Known rows, with every step that occurs
fopa/fozu/vami: [-14  25   2   0  -9  -5 -26 -19  16  -2  18 -22   0 -12  34  -1  27 -17
 -52   9  13   1]
tila/vami: [ 29   6   9   0  26  -4  -8  18  -2 -12  -1 -22 -15  25  20  -9  -1   0
  15 -12 -10   9]
beno/fopa: [ 23 -13 -10 -17 -35   7  13  -3  13  -1 -10  41 -14   7 -31 -19 -21  -9
  65  -1 -21  36]
fopa/fozu: [-12  -5   8   6 -19  -4 -15 -16   5   1   0 -48  -1  16  31  -3  26 -16
 -63  10  10 -10]
degu/vami/fopa: [  8  30  13  -5  12  -4  12 -26  -8  30 -22 -34  22 -27  -9   3 -23   1
  59 -21  24   7]
fopa/fozu/beno/vami: [-16 -21  11  36 -15  -4   8 -10 -13  -5  12 -57  -3  12 -10  50  46  -4
 -43   7   9 -14]
tila/vami/fopa/fozu/beno: [ -2  24  19  42  55 -12   2  22 -23   1  -5 -21  -8  35  -5   8  16  14
   1 -18   5  -5]
vami/fopa/fozu/beno: [-42  22  24  43  25 -12   9   1 -19  12 -14 -29  15  36 -32  31  20  17
  -6 -11  20 -20]
fozu/fopa: [ 12  -5  27  29 -34  -6  19  -5 -10  -9   0   4  13  35  12  39  -3   1
  53  -4   2 -27]
degu/dotun: [  5 -55  -8 -21  23  10  -9 -14  35  -4  12 -45  11   7  19  14 -37  -7
 -12  -9   4   5]
beno/dotun/fopa/fozu: [ 27 -25 -19 -28  -7  14 -16 -13   2   6   8  37 -16 -22 -19 -20  -3 -18
 -10  23  -6  16]
dotun/beno/fopa/fozu/vami: [ 14  11 -16 -35 -45  -1  -4  12  14 -11   2  85 -17 -40  58 -45  -8 -20
 -12  18  -9  26]
degu/dotun/beno/fopa: [ 19 -54 -23 -40   0  11  -1   4  35  -9   9  31  -3 -25  47 -19 -50 -14
  -8   0  -6  22]
dotun/beno: [  5   6   2 -43 -35  -3  -7  16  10 -16 -11  30  -1 -13  69 -24 -12  -9
 -12  11  -3   2]
dotun/fopa/fozu/beno: [ -9 -12  12  10  -8  -4  -2  -9 -19  -1  18  50 -20  18  13  -3  21  -8
 -38  21  14 -33]
degu/dotun/beno/fopa/fozu: [ 15 -53 -24 -31  -1   9  -5   0  34  -6  13  27  -5 -27  56 -21 -39 -19
 -35   5  -2  18]
vami/beno/fopa/fozu: [-15  27  -6  18 -23  -5  21  14  -2  -9 -15   5   8  -1  -4 -36  14  30
  -3  -9  -9  12]
beno/vami/fozu: [  3  12 -13  -3 -14   8  -4  -3 -10  34 -14 -59  10 -26 -72  21   9 -10
  26   8 -28  -6]
fopa/fozu/vami/beno: [-26  42   1  13  -4  -8 -17  -9  10  -7  13 -26   8 -16  34 -12  34   5
 -60   3  13  -3]
vami/fozu: [-30  26  -9 -20  -5   4 -28  -1   2  13 -21 -36  15  17 -31 -13  -2  -9
  -8  -1 -17 -24]
dotun/fopa: [ 10  -1   8 -22 -11   0  -7  -6  -7   7   4  58 -16  10   6 -23 -11  -9
  14  17   1 -20]
tila/vami/fopa/fozu/beno/dotun: [  7  15  10  36  56  -7  -1  22 -20   1  -3 -14  -9  24 -18   8  13  14
   5 -16   2   6]
fozu/beno/fopa: [ -7 -30   6  13 -24   2  32   5  -3 -31   5  22 -12  37 -44  47   7  13
  58 -10  -6  13]

Rows
[-30  32  19  28  21 -10  -2  -3 -12  26 -21 -32  17  24 -20   3  10   6
 -10  -7  15 -12] | vami/fopa/fozu
[ 26 -10 -22 -31   0  14 -20 -15   8   4  17  47 -16 -35 -19 -20  -3 -18
  -6  23  -5  21] | beno/dotun/fopa/fozu/vami
[  2 -37   1  -3  -1   9  14   1 -10 -29  15  23 -11  19 -43  48   8  12
  32   4   0   3] | fozu/beno/dotun/fopa
[-45  13  -1   1   0   2 -12   6  -9  -7 -11 -31  13  36 -48  28  13   4
  -4  -6 -10 -33] | vami/fozu/beno
[  6 -62 -10   4  26   8  -3 -17   9   8  32   2  -7 -12   9  17 -15 -11
 -40   9  10 -16] | degu/dotun/fopa/fozu/beno/vami
[-16  -6  19  38   6  -3  34   7 -25  -2  -2 -41   8  19 -77  84  23  24
  59 -11   0  -6] | fozu/beno/vami/fopa
[ 12 -53  -9 -24  25  10 -10 -15  22   5  21  16  -3  -2  20  -6 -41 -11
 -15   4   6 -10] | degu/dotun/fopa
[ 21  -2 -12 -44 -49   2   6  19  11 -13 -11  80 -15 -24  45 -40 -23 -13
  22  12 -17  26] | dotun/beno/fopa
[  5 -39 -14 -16  30   7 -21 -21  25   7  34  23  -6 -18  35  -9 -25 -17
 -46  10  14 -10] | degu/dotun/fopa/fozu/vami
[ 11  16  -8 -19 -40   0   2  19 -11  11 -11  21   5 -42  19  -1  -3 -12
   9  18 -20 -14] | dotun/beno/vami/fozu/fopa
[  7  20   0 -10 -21  -4   6  17 -10  19 -15  12   4 -43  20  -6   2  -7
  -4  15  -5   3] | dotun/beno/vami/fopa/fozu
[  1  29  12   8  13  -6   7 -32 -10  33 -17 -38  20 -30   5  -1  -9  -5
  22 -16  29   1] | degu/vami/fopa/fozu
[ 12  32   9  16  29  -9   4  33 -10 -18  -8 -25  -3  18  20 -24   8  31
   5 -21  -9   3] | tila/vami/beno
[-33  15  14  36  27  -6   7   0 -17  12 -12 -25  14  26 -46  32  17  16
  -2  -9  16  -7] | vami/fopa/fozu/beno/dotun
[-16  64   9  -7  24  -6 -13  -4  13   8   3  12  16 -13 -25  12  -8   9
  50 -11   8  11] | fozu/vami/fopa
[ 18  27  -2  25  21  -7  10  32 -11 -14  -5   1 -13  10  13 -39  11  24
   3 -17 -14  16] | tila/vami/beno/fopa/fozu
[-21  24   3  14 -16   0 -11   1 -12  10 -14 -12  20  28 -26  12   0  -6
  17  -3 -14 -46] | vami/fozu/fopa
[-16 -29   3  18 -10   2  -2 -11  -2 -19  12 -39  -5  17  -4  36  36  -5
 -51   6  10  -1] | fopa/fozu/beno/dotun
[ 19  19  -8 -16  -6   4  15 -18   0   3 -14 -40  21 -53   5 -15 -14  16
  37 -19  12  23] | degu/vami/beno/dotun
[ -3 -60  -7  -1  28   6  -8 -17  14  -2  30  11  -7   4  25   7 -19 -10
 -49   7  15 -21] | degu/dotun/fopa/fozu/beno
[ 14 -15 -12   0 -38   3   5 -10  10   3  -3  30 -17   2 -12 -24   1 -19
   9   8 -12  29] | beno/fopa/fozu
[ 23  27  -1  18  21  -6  14  35  -9 -16  -9   9 -11  13   4 -37   2  28
  29 -21 -19  20] | tila/vami/beno/fopa
[  0  22 -10  -9  -2   5  10  15  -5 -10 -11  14  11 -16 -20 -31   0  36
   7  -1  -9   8] | vami/beno/dotun/fopa
